Every row comes from one small tree of marks. The marks that hang from a mark follow it in brackets, in alphabetical order. Every link used is in the known rows. Which tree was each row made from?
Known rows
serel[ruzub subim]: [ 23.3  -4.5  -6.1 -20.8 -13.2 -10.9  33.7 -11.1 -18.8   5.9  -5.5  -0.4
  -5.5  12.0  15.7  15.7 -13.4  32.7 -73.1 -29.8   7.9 -53.0   0.0  -3.4
  20.1   3.4]
fopi[rumetu]: [  5.6  -3.5   5.8 -15.7   4.7 -28.1   1.5 -35.0 -13.6  20.7  -6.8 -34.0
 -26.8  12.2 -18.5  21.8  25.1  57.3 -49.5 -16.4  -7.3 -28.4  34.5  24.4
  -4.4 -34.0]
fumos[ruzub]: [ 18.7   7.2 -30.2 -18.1  10.3 -21.1   1.9 -25.4 -36.1  24.9  -3.8 -17.9
 -40.0  -6.2   9.5  24.4  10.4  29.8 -32.4 -26.7  -2.4 -33.0  31.1  -2.3
 -21.6  -4.0]
zuze[nikaz]: [ 34.1 -11.3 -14.9 -25.5  -1.6 -23.0  13.1  -9.0 -26.8  19.6   7.9 -22.0
 -23.3  18.6  -1.2   2.2   6.8  21.7 -29.2 -27.1 -20.6 -20.5  12.1  36.8
 -12.1 -23.3]
fopi[rumetu[kupa]]: [ 12.4  -1.7  -4.6 -31.8 -20.6 -32.2   2.8 -35.7  -1.6  18.6  -3.6 -41.7
  -8.7   9.8  -9.6   4.5  15.3  64.7 -47.7 -22.4  -9.9 -24.9  15.8  26.8
  -6.7 -49.0]
rumetu[kupa]: [ 12.5  -0.5 -28.6 -35.3 -40.0 -30.0  18.0 -22.4 -27.2  26.6   8.4 -31.7
 -10.0  10.1  -3.0  -3.1   9.9  49.6 -24.9 -31.1 -15.9 -22.6   1.5  16.6
 -11.9 -43.8]
lipuz[guzotu]: [  2.7   6.3 -42.8 -18.1 -19.1   0.6  13.9 -40.4 -26.4  30.1   7.0 -31.0
 -51.0   2.0   2.7  29.5   9.9  44.8 -51.0 -28.0 -23.5 -33.0  20.0  16.6
 -13.7 -17.4]
ruzub[serel[subim[fetumud]]]: [ -6.4  20.3  12.9 -37.8 -19.6 -27.7  33.0  18.2 -24.1   2.5  17.1   6.5
  -9.8   9.6  -3.8   1.1 -15.4   9.9 -16.2 -34.3   5.5  -8.4   1.5  28.2
  22.3 -29.1]
fumos[ruzub[serel[subim[guzotu]]]]: [ 11.7  24.6 -19.5 -10.3   9.8 -14.4  10.1   9.5 -37.4   4.2  25.8  10.0
 -35.9  -1.0  15.6   7.4 -18.1  -4.2 -41.1 -27.3  12.5 -27.9   9.5 -11.0
   1.0 -11.6]
subim[serel]: [ -2.1 -12.0 -27.5 -14.3 -27.0  -6.9  14.3  -8.0 -16.5   9.6  14.3 -16.0
 -21.8   2.7  -7.9  17.7  17.7  23.8 -16.4  -8.9 -11.8 -17.0  29.7   1.3
   2.2 -35.9]
zuze[nikaz[nuzu]]: [ 39.2 -18.9 -13.3 -13.0   1.4 -25.9  10.7 -19.2 -42.0  11.4  20.2 -32.6
 -12.6   8.8 -12.5  -9.2   9.8  19.4 -45.8  -0.4 -23.8 -11.0  18.6  33.2
 -17.6 -38.0]
fumos[ruzub[serel[subim[fetumud fopi guzotu nuzu]]]]: [  0.7  49.3 -21.6   4.9  13.2   2.5  -8.1   7.6 -18.2 -27.2  52.2   2.5
 -30.4 -18.1  18.1  10.3 -31.8 -23.3   4.3 -30.3  30.9  -2.1   4.3 -25.1
  31.5  -9.5]
subim[fetumud fopi nuzu[nikaz]]: [  3.0  23.3 -22.7   5.9 -16.1  -1.1 -21.8 -21.7   0.6 -19.5  35.9 -33.9
 -21.1 -13.9 -13.9   9.2  -8.3  -9.2  48.7 -18.3   1.0  10.7  -5.3  11.2
  24.7 -14.3]
serel[ruzub subim[fopi[rumetu] guzotu nuzu[nikaz]]]: [ 25.3  14.4 -10.5  36.3   5.7  19.1 -18.8 -28.3  21.0 -40.8  38.2 -21.1
 -11.8  -3.1   6.6  10.3 -29.8  -6.8 -40.4  -9.7  25.3 -33.1 -21.6 -24.0
  47.1   1.0]
subim[fetumud]: [  9.0   8.7 -17.7 -37.6 -17.1 -25.2   8.3 -11.7 -25.5  21.0   0.0 -18.0
 -18.0  -6.0 -15.4  12.7  18.2  31.2  -1.5 -20.4 -10.5  -1.3  24.9  28.5
  -1.3 -25.8]
ratab[vovi[fetumud]]: [ -1.0 -11.2 -36.3 -27.2   6.2 -46.1 -17.2   8.8  -7.7  34.2   2.1 -22.4
 -17.3  -0.2  -4.4  25.2   4.6  53.3 -28.4 -25.9  15.5 -34.3  39.6  18.4
 -26.5 -35.7]
fumos[ruzub[serel]]: [ -1.4  18.3 -20.1 -22.2   0.8 -23.9   9.8 -12.6 -43.5  13.9  12.0   5.5
 -41.3   4.4  15.7   4.4  -2.7   9.1 -34.0 -33.8  -1.0 -30.2  26.3  11.4
 -10.5 -14.6]
serel[ruzub subim[fopi[rumetu] guzotu nuzu]]: [ 12.8  20.7 -12.7  32.6  12.8  18.5  -7.8 -26.1  12.5 -36.1  38.9 -18.6
 -11.0   0.5  12.7  21.8 -24.1  17.3 -57.9 -17.8  32.3 -34.7  -3.5 -39.8
  55.9  -5.8]
vovi[fetumud]: [  6.7   7.6 -28.1 -26.4   3.0 -37.9  -3.1  -2.7 -42.4  17.0   9.7 -23.8
 -31.5  11.9  -6.0  -0.2   8.0  60.4 -16.6 -33.8  21.9 -21.6  36.0  24.2
   6.3 -29.6]
ruzub[serel]: [-17.8  10.0  -7.9 -24.0 -21.4 -28.2  24.7  -6.8 -49.9  15.0  19.4   2.1
 -31.8  23.7  -3.7  -5.5   2.7  21.4 -27.5 -31.7 -10.7 -23.5  17.3  29.4
   2.8 -39.4]
nuzu[nikaz]: [ 21.0 -11.4 -18.8 -16.3 -21.7 -22.5   5.4 -23.1 -24.1  20.4   2.1 -28.1
 -31.8  11.6 -16.4   2.6  11.1  15.2  -8.1 -15.2 -23.6 -24.0  -1.1  32.2
 -17.0 -16.9]
subim[fetumud fopi guzotu nuzu[nikaz]]: [ 13.1  30.5 -46.3  22.9 -11.7  12.8 -36.6 -19.7  -5.1 -23.1  56.7 -30.5
 -29.8 -19.2 -17.6   3.5  -5.8 -27.7  56.9  -2.5   3.1  23.8 -13.3  -5.3
  25.6 -17.8]
serel[ruzub]: [ 12.9  -3.6 -27.6 -20.1 -19.2 -12.1  19.7 -31.6 -30.9  14.8  -6.2  -2.1
 -16.3  11.0  12.6   6.7   6.8  33.5 -57.7 -24.6 -10.6 -44.5  19.9  10.3
   4.9  -4.7]
fumos[ruzub[serel[subim[fopi[rumetu] guzotu]]]]: [ -1.3  28.3  -7.6   4.5  25.3  -1.0  -3.5  -2.6 -11.8 -18.3  35.0  -0.8
 -36.4  -8.7  21.4   9.3 -20.6   4.4 -55.7 -34.7  21.3 -29.9  12.0 -11.8
  14.7 -13.3]
serel[ruzub subim[fetumud fopi[rumetu] guzotu nuzu]]: [ 15.6  32.0  -9.6  18.8   8.9  17.3 -14.2 -18.2  21.9 -39.9  34.9 -12.0
  -0.4 -14.5  10.4  18.3 -25.5   4.8 -30.0 -14.0  34.6 -10.2  -0.8 -27.6
  61.0  -3.3]
serel[ruzub subim[fetumud fopi guzotu]]: [ 16.5  18.2 -32.0  -7.3 -10.4  19.7   6.8   0.8  -2.2 -21.0  28.6   3.7
  -3.6 -19.8  23.4   5.0 -23.0   1.8 -37.3 -29.9  13.1 -17.6 -10.3 -15.0
  40.6   6.6]

Which tree is each row?
[  0.4  14.7 -24.0  -9.0 -29.4  -5.7  -1.4  -8.5   1.3  -7.5  25.9 -17.6
 -10.5 -10.8 -19.3  24.8   8.3   0.7  41.8   6.1  10.3  17.0  29.5  -5.2
  29.3 -40.8]
subim[fetumud nuzu serel]
[ 13.1  37.0  -9.5   7.7  -5.1   3.8 -16.2  -7.2  22.4 -28.5  47.0 -40.3
   3.5 -16.6  -9.4  13.9 -18.1  19.6   1.9 -18.6  27.8  10.8 -12.4 -19.4
  46.3 -38.8]
serel[subim[fetumud fopi[rumetu[kupa]] guzotu nuzu]]
[  4.6  17.9  -1.3 -22.7   6.3 -23.1  20.6   4.3 -33.9   5.9  10.1   4.0
 -32.1   4.2  18.1  11.6 -19.4   9.3 -44.1 -38.3  13.0 -36.6  13.2   0.1
   0.4  -7.3]
fumos[ruzub[serel[subim]]]
[ -1.7   9.2 -62.1  -0.6 -30.1  39.1 -14.1  -4.3  10.4 -33.5  44.9  11.4
 -10.9 -33.2  20.5  -2.7  -5.2 -19.6  -3.5  -6.5   0.6   5.6  11.9 -13.7
  37.5 -14.8]
subim[fetumud fopi guzotu serel[ruzub]]
[ 22.2  26.7  -4.2  20.8   9.4   7.3 -26.4  -9.0  25.3 -34.4  44.4 -37.9
 -14.7 -15.5 -19.5  19.0 -19.7  -9.7  16.2  -6.4  22.3   9.6 -16.8  -7.6
  41.0 -17.1]
serel[subim[fetumud fopi[rumetu] guzotu nuzu[nikaz]]]
[-10.3  28.3 -54.4  23.6 -20.5  29.8 -25.3  -4.5   5.4 -35.2  66.9 -18.5
 -21.1 -29.6  -9.0  16.9   0.4 -21.2  50.0   4.7  14.3  29.5  16.0 -32.1
  44.1 -38.3]
subim[fetumud fopi guzotu nuzu serel]
[-13.7  44.2   6.8  11.4   4.4  -0.3  -4.9   4.7  -0.2 -35.2  54.4  -8.2
 -15.3  -2.1  -6.2   4.8 -25.4  -3.9  -2.6 -22.3  28.5   7.6   0.2  -4.2
  52.9 -37.7]
ruzub[serel[subim[fetumud fopi[rumetu] guzotu nuzu]]]
[ 21.9  11.3  -5.0   0.2  -8.8  -8.4  26.4 -17.3 -14.6  -6.4   7.4  -8.7
  -5.7  16.7   6.4  24.4 -20.6  24.8 -47.9 -21.8  22.2 -45.0   0.2 -22.3
  37.0  -2.4]
serel[ruzub subim[nuzu]]
[ -7.6  33.0  -0.7 -20.0 -20.5  -3.9   2.3  13.1   5.2 -24.7  47.3  -5.2
   0.1  -5.6   9.3 -15.9 -26.0   8.5 -22.8 -34.4  11.1   4.5 -13.6  16.0
  35.2 -46.8]
ruzub[serel[subim[fetumud fopi[rumetu[kupa]] guzotu]]]
[ -2.9  -2.5 -17.0  30.9 -14.9  27.4 -27.3 -39.0  41.5 -52.7  32.9 -19.4
  -9.7  -8.7   9.6   9.9 -14.5 -13.9 -11.3  -0.1  12.6 -26.4   7.7  -8.0
  44.9 -12.2]
subim[fopi[rumetu] nuzu[nikaz] serel[ruzub]]
[-13.2  15.9 -58.4  41.5 -15.3  30.9 -18.2 -12.1  -9.2 -30.7  70.9 -25.0
 -33.5 -11.2  -6.8  19.9   4.2  -7.4  22.0   0.5  11.4   3.8  13.2 -47.4
  36.5 -41.2]
subim[fopi guzotu nuzu serel]
[  4.5  12.5 -29.9  -9.5 -34.6   5.0  -0.2 -15.3   9.9 -21.4  18.7   4.7
  -0.1 -11.0   0.7  15.1  -4.4  -9.2  13.9   2.6  12.6   0.2  26.8  -8.2
  41.4 -20.6]
subim[fetumud nuzu serel[ruzub]]
[  7.5  -3.9 -31.4 -32.6 -38.2   3.1   8.9  -5.9   5.2  -9.0   4.1  13.6
  -1.1 -17.0  12.0   6.1   2.9   0.2 -12.8  -6.6  -4.4  -7.1  28.4  14.1
  21.2 -15.9]
subim[fetumud serel[ruzub]]
[ -2.3  41.5 -24.9  18.6  16.1   4.2  -2.0   0.6 -29.2 -23.4  51.6   0.0
 -38.9  -6.1  18.0  12.7 -30.9 -15.2 -18.8 -31.6  29.3 -22.0   2.1 -35.2
  27.5 -10.2]
fumos[ruzub[serel[subim[fopi guzotu nuzu]]]]
[  3.0  29.9  -5.7   8.0   7.7  -4.0  -3.5  -3.3 -11.4 -25.5  38.3  -6.2
 -33.9  -4.0  17.9   8.0 -38.0 -23.3  -7.4 -36.5  22.6 -29.7  -9.9 -11.6
  18.4   3.2]
fumos[ruzub[serel[subim[fopi nuzu[nikaz]]]]]
[ 29.0   3.3 -25.6  -3.6  -9.6  -0.4  22.2  -7.5 -23.3   3.1  12.8   2.6
 -14.2   8.0   9.6   9.3 -10.0  17.5 -68.4 -18.4   7.1 -38.6  -4.7 -17.0
  21.2  -2.4]
serel[ruzub subim[guzotu]]
[-17.7   2.2 -11.7 -13.4 -12.0  11.4 -19.3 -11.5  28.3 -25.0  21.6 -24.1
  -7.5 -26.7   2.3  18.0  11.8  18.1  -2.3 -15.0  -0.7   5.0  33.8  15.7
  27.8 -34.6]
subim[fetumud fopi[rumetu] serel]
[-13.8  18.3 -37.5   8.3 -30.3  28.0  -9.7 -15.8  19.5 -43.2  37.4  -1.2
  -2.0 -25.7  18.8  12.6 -15.3 -12.6  18.7 -10.5  17.6   1.2  17.7 -19.5
  55.3 -12.0]
subim[fetumud fopi nuzu serel[ruzub]]
[ -9.4  27.1 -33.8  27.4  -3.9  26.8 -38.9 -16.5  27.4 -42.7  56.3 -24.7
 -17.3 -27.9 -14.8  22.6   7.0  -6.3  33.4   9.7  18.9  28.3  27.6 -22.2
  49.7 -45.3]
subim[fetumud fopi[rumetu] guzotu nuzu serel]
[ 29.7  13.5 -52.0  10.8 -36.5  19.7 -24.5 -12.9  19.4 -32.8  39.8   5.1
 -10.9 -19.0  -8.4  -3.5  -8.9 -51.6  39.2  27.1   6.0  17.4   0.8  -8.5
  35.0 -16.0]
subim[fetumud guzotu nuzu[nikaz] serel[ruzub]]
[ 13.7  23.9 -30.6  30.5  -1.0  20.4   4.4 -15.2  -9.6 -30.1  44.6 -10.8
 -14.8   1.1  16.1  17.4 -27.1   6.0 -38.0 -22.5  26.0 -35.1 -12.6 -47.5
  51.0  -1.3]
serel[ruzub subim[fopi guzotu nuzu]]
[ -6.9  16.5 -62.5  40.3 -21.1  42.4 -15.6 -21.8  -2.0 -41.1  63.0  -4.5
 -22.3 -12.2  16.7  11.9  -9.7 -16.7  -4.0   0.6  16.6 -13.3   9.7 -50.9
  48.6 -21.6]
subim[fopi guzotu nuzu serel[ruzub]]
[-22.0  39.0   7.1  -6.3 -13.5  -9.0  15.8  12.6 -14.1 -27.0  44.9  -4.9
 -10.3   3.9   3.2   6.8 -30.0  -1.0   7.1 -38.6  22.6  -3.0  -4.1   2.2
  48.0 -28.1]
ruzub[serel[subim[fetumud fopi nuzu]]]
[ -1.3  39.1  -9.7   9.8 -14.3   4.1  -4.4  12.7 -10.1 -35.5  64.1  -1.9
 -18.1  -3.1  -5.6  -9.5 -34.0 -35.7  27.2 -22.1  17.6  11.9 -25.2   1.0
  42.0 -23.7]
ruzub[serel[subim[fetumud fopi guzotu nuzu[nikaz]]]]
[-14.7  35.8 -11.0  22.2  -5.4   2.3  11.3   7.0 -32.5 -24.8  64.9  -6.9
 -28.4  13.2   0.3   4.4 -25.5  -3.3  -9.1 -29.0  22.9 -13.4 -12.1 -22.4
  44.8 -35.9]
ruzub[serel[subim[fopi guzotu nuzu]]]
[ 23.9  19.6 -16.8  16.6  -0.4 -11.1  11.3  -3.8 -30.3   3.2  34.1 -28.3
 -24.1  10.4 -23.3  29.1  -3.9  20.8 -12.4  -6.5  18.8 -15.5  -1.2 -34.7
  23.4 -27.5]
serel[subim[guzotu nuzu]]
[ -0.5  32.9  -5.3   8.6 -10.3 -14.6  19.8   6.9 -38.3  -6.9  48.0  -2.0
 -25.8  23.9 -11.8   5.4 -18.7  -1.1 -14.7 -17.1  19.2 -13.5  -3.1 -14.3
  32.8 -39.4]
ruzub[serel[subim[guzotu nuzu]]]
[  6.1  29.6 -13.7  -9.2   7.4  -3.9  -5.5  -3.6  -1.7 -17.9  39.5  -7.5
 -22.2  -9.3  29.7  -2.6 -28.4   8.4 -50.2 -39.0  18.6 -26.6  -3.3 -10.4
  14.0 -26.2]
fumos[ruzub[serel[subim[fopi[rumetu[kupa]] guzotu]]]]
[ 10.5  17.7 -58.5  27.5 -31.7  40.6 -34.9 -13.5  27.4 -53.9  62.6  -0.5
 -11.9 -31.5   8.8  -5.4 -20.5 -55.9  42.9  11.6  10.0  18.4  -8.4 -21.2
  48.7  -8.3]
subim[fetumud fopi guzotu nuzu[nikaz] serel[ruzub]]
[-12.1  23.9   6.3  12.0 -16.0  -4.3  10.5   3.2 -14.6 -28.1  47.8 -13.0
 -21.5  16.7  -0.1  -1.8 -33.9 -12.8   0.8 -35.3  13.5 -22.2 -25.1   2.6
  35.4 -20.7]
ruzub[serel[subim[fopi nuzu[nikaz]]]]
[-11.3   8.6 -24.4  14.2 -31.3  24.5 -16.0 -36.3  39.6 -47.1  35.9 -23.7
   6.8  -9.3  23.1   5.1 -14.4  19.3 -26.2 -14.5  17.3 -25.8   9.1 -22.6
  50.3 -36.6]
subim[fopi[rumetu[kupa]] nuzu serel[ruzub]]
[ -1.9  38.2  -4.2  20.7  28.9   0.2 -12.5  -9.8 -10.1 -29.1  44.7  -8.9
 -36.5  -5.9  15.0  17.6 -25.7  -4.9 -33.7 -27.0  33.3 -23.4  13.3 -28.0
  30.4 -16.1]
fumos[ruzub[serel[subim[fopi[rumetu] guzotu nuzu]]]]
